Known rows, with every step that occurs:
sodad, rurusek, domazi, samu, suzer: |   3.4 |  17.5 | -18.4 |  -4.8 |  -1.0 |  -6.8 |  -0.1 |   1.2 | -44.7 | -22.7 |  -8.2 |  -6.5 |  10.1 | -14.5 |  25.1 | -22.5 | -34.0 |  22.9 |
zefo, suzer, togelo: |  15.2 | -37.2 |   7.3 | -22.3 |   6.6 |  26.6 | -26.7 |   5.0 |  26.1 |  26.5 |  27.3 | -22.4 |  18.5 |  -0.4 |   6.9 | -40.5 |  43.9 | -41.7 |
samu, sodad: |  27.3 |   6.8 |   6.3 |  -4.4 |  -5.3 |  35.6 | -11.0 |  -0.1 |  26.2 |  40.0 | -32.6 |   2.8 | -25.0 |  36.6 | -10.7 | -12.3 |  47.3 |  -6.6 |
suzer, samu, sodad, rurusek, domazi: |  -8.2 |  -2.1 |  26.7 |   5.5 |  -2.3 |  -3.0 |  23.6 |  13.6 |  -2.7 | -11.6 |  -2.7 |   6.9 |  -9.2 |   6.0 | -32.1 |  -0.9 | -18.0 |  20.7 |
zefo, sodad: |   5.9 |  -7.9 |  -0.2 |  -4.2 |  24.5 |  15.4 | -40.8 |  -2.8 |  33.0 |  33.2 |  15.2 | -33.3 | -40.1 |  56.2 |  -0.3 | -23.3 |  37.9 |  -4.9 |
rurusek, domazi, samu: | -15.4 | -10.4 |  14.5 |   0.4 | -22.2 | -25.0 | -15.0 | -14.9 |  15.8 | -11.1 |   9.4 | -12.8 | -54.0 |  31.6 | -19.8 |   9.7 | -26.9 |  56.5 |
kubata, suzer, samu: | -11.2 | -55.9 |  14.0 |  23.3 |  -0.4 | -26.9 |  -4.6 |  -3.1 | -29.1 | -71.3 |  18.9 | -19.5 |  16.2 | -26.1 |  18.1 |  -7.1 |   4.0 |  27.8 |
rurusek, domazi: |   1.1 | -29.3 |  51.3 |   7.1 |  -9.4 |  26.5 |  -0.6 |   1.6 |  26.7 |  -7.8 |   5.9 | -48.3 | -48.7 |  29.1 | -21.0 |  -2.4 |  20.1 |  63.1 |
sodad, rurusek, domazi, samu, suzer, zefo: | -10.3 |  -1.8 | -24.2 |   2.7 |  11.2 |  17.4 |  30.3 |  -8.8 | -18.2 | -24.5 | -27.2 |  12.7 |  28.2 | -48.6 |  25.8 |  53.9 | -10.1 |  -4.4 |
zefo, sodad, rurusek, domazi, samu, suzer, togelo: |   5.6 |   6.1 |   6.6 |   4.5 |   2.1 |   2.0 | -20.6 |   3.3 | -10.7 |  35.8 |  13.8 |  11.3 |  43.7 |   4.2 |  -1.9 | -39.3 | -13.1 | -71.3 |
domazi, samu, sodad: |  11.8 |  18.6 | -11.8 |  -2.7 | -15.2 |   3.8 | -20.2 | -10.4 |  17.5 |  36.4 | -30.1 |  24.4 | -33.0 |  40.0 | -16.3 |  -0.2 |   7.4 |  -8.3 |
togelo, suzer, samu, sodad, rurusek, domazi: | -10.0 |  15.0 |  24.1 |  20.5 | -13.0 |  -6.3 |  16.6 |  11.6 |  -9.9 |  -6.8 |   6.8 |   4.1 |  -0.9 |  -7.9 | -20.9 |   5.4 | -30.3 |   7.0 |
kubata, suzer: |  -2.8 |   8.8 |  18.7 |  -5.0 | -28.6 |   7.7 |   5.2 |   0.9 |   5.8 | -36.8 |  -0.4 | -46.5 |  19.3 | -10.9 |  13.5 |  -3.3 |  36.5 |  56.8 |
sodad, rurusek: |  19.3 |  17.9 | -11.9 | -56.1 |  -9.2 | -37.2 |  38.3 |  10.5 |  15.0 | -10.4 |  14.1 |  10.0 |  11.6 | -13.1 |   2.7 | -17.1 |  27.0 |  49.5 |
suzer, samu, sodad: |  16.3 | -30.9 |   2.5 |  20.0 |  10.5 |  10.7 | -16.0 |  -2.0 |  -4.1 |   8.5 | -20.7 |  18.1 | -16.0 |  19.7 |  -7.7 | -12.1 |  19.7 | -26.2 |
samu, suzer, zefo: |  11.0 | -23.3 | -15.3 |   1.4 |  17.9 |  46.8 |  20.7 |  -7.8 |  -4.6 | -14.8 | -31.2 | -11.8 |  23.3 | -44.1 |  41.1 |  41.6 |  40.5 |  -4.7 |
togelo, suzer, zefo, sodad, rurusek, domazi: | -22.4 |  21.8 |  18.3 |  14.0 |  -1.4 |   3.8 |  15.4 |   6.7 |  10.4 |   3.1 |  17.2 | -12.8 |  -4.0 |  -5.3 | -16.5 |  26.3 | -22.3 |   5.1 |

Rows:
|  -1.7 |  15.2 |  28.0 |  -5.8 | -10.1 |   8.3 |  26.4 |  14.4 |  12.2 |   5.4 |  -7.9 |  -1.8 | -14.2 |  13.3 | -33.7 |  -1.6 |  -5.4 |  29.7 | => samu, sodad, rurusek, domazi
|  -4.2 |  23.3 | -23.2 |   2.6 |   9.2 |  -4.6 | -12.2 |   1.5 | -43.6 | -12.1 |  -4.9 |  -6.8 |   7.5 |  -2.0 |  21.9 | -25.3 | -39.4 |   3.8 | => zefo, sodad, rurusek, domazi, samu, suzer
|   0.4 |  -0.8 |  -4.1 |  21.7 | -15.5 |  23.5 |   8.3 | -19.0 |  21.8 |   2.8 |   0.5 | -15.4 |  11.6 | -49.4 |  36.3 |  72.9 |  32.3 |  -9.2 | => togelo, suzer, zefo
|  -9.1 |  38.0 | -43.7 | -29.2 |  22.5 | -27.6 |  21.0 |   4.6 |  -5.2 |   3.9 |   3.0 |  31.0 |  30.3 | -17.6 |  10.5 |  13.4 | -14.0 | -21.7 | => domazi, samu, suzer, zefo, sodad, rurusek
| -15.6 |  10.9 |  13.8 |   5.3 |  15.5 |  15.3 |  19.7 |  12.3 |  -2.5 |  -5.9 |   0.1 | -12.1 |   1.7 |  -3.1 | -13.7 |   9.5 | -16.7 |   6.7 | => samu, suzer, zefo, sodad, rurusek, domazi
|   6.5 | -32.1 | -17.2 |  13.6 |  23.2 |  20.3 | -22.6 |   3.8 | -16.5 |  -1.7 | -15.1 |  10.2 | -10.7 |   5.7 |   5.8 | -17.4 |   9.3 | -35.5 | => zefo, suzer, samu, sodad
|  21.5 | -13.8 |   8.4 |  -2.5 |  -7.2 |   8.8 | -25.8 |  -4.7 |  -3.9 |  29.8 |   7.1 |   2.6 |  36.2 |   0.0 |  13.5 | -40.5 |  15.7 | -51.5 | => domazi, samu, suzer, togelo
|   7.0 |  13.8 | -33.9 | -30.8 |  11.8 | -27.4 |  26.0 |  16.5 | -18.5 | -11.0 |  -1.5 |  40.2 |  25.9 | -23.3 |   0.7 | -17.1 |  -7.3 | -14.0 | => zefo, suzer, samu, sodad, rurusek
|  10.6 |  31.8 | -22.3 | -11.8 |  -8.9 | -37.1 |  24.4 |   9.9 | -16.8 |   0.6 |   3.1 |  43.6 |  32.3 | -26.7 |   2.2 |  -6.7 | -11.1 | -20.9 | => togelo, suzer, samu, sodad, rurusek
| -20.2 |  -1.8 | -15.0 |  25.5 |  37.3 |  34.9 | -26.1 |  -9.0 |   2.9 |  18.7 |  -9.6 | -12.9 | -10.6 |  15.7 |  10.6 |  28.1 |  -4.9 | -44.5 | => rurusek, domazi, samu, suzer, zefo, sodad
|   2.5 | -43.9 |   4.4 |  39.4 |  -7.7 | -35.3 | -25.9 | -11.5 | -26.5 | -36.6 |  41.5 | -16.1 |  -0.8 | -31.2 |  36.0 |  -1.8 |  -6.5 |  -0.7 | => togelo, suzer, samu
| -31.3 |  13.1 |  -6.7 |  -3.0 |  -6.5 | -35.5 |   3.3 |  -9.6 |  10.5 |  -6.6 |   9.3 |  16.8 | -27.0 |  13.1 | -23.2 |  33.2 | -48.2 |  21.4 | => suzer, zefo, sodad, rurusek, domazi, samu
|  -2.6 |  26.1 | -27.1 | -33.8 |  20.5 | -19.7 |  27.0 |   7.0 |  19.0 |   9.5 |   8.6 |  21.7 |  19.3 |  -8.4 |  -0.5 |  15.3 |  13.5 |  -9.4 | => suzer, zefo, sodad, rurusek
|  -0.7 |  16.6 |   5.5 |  12.1 | -15.0 |  13.5 | -18.4 |  -7.4 |  14.9 |  33.0 | -30.5 |  16.6 | -41.2 |  44.9 | -30.9 |   5.5 | -10.3 |  -3.5 | => rurusek, domazi, samu, sodad
| -17.3 |  10.4 |   1.7 | -15.6 | -22.2 | -45.7 |   6.6 |  -7.6 |   7.6 | -16.5 |  12.5 |   8.4 | -32.4 |  15.2 | -22.0 |  10.4 | -41.4 |  53.5 | => sodad, rurusek, domazi, samu
|  13.7 | -15.1 |  20.5 |   8.6 |  -7.7 |  15.2 | -23.5 |  -2.2 |  -6.7 |  26.4 |   8.3 |  -2.9 |  31.2 |   2.6 |   2.5 | -37.1 |   2.6 | -48.4 | => rurusek, domazi, samu, suzer, togelo
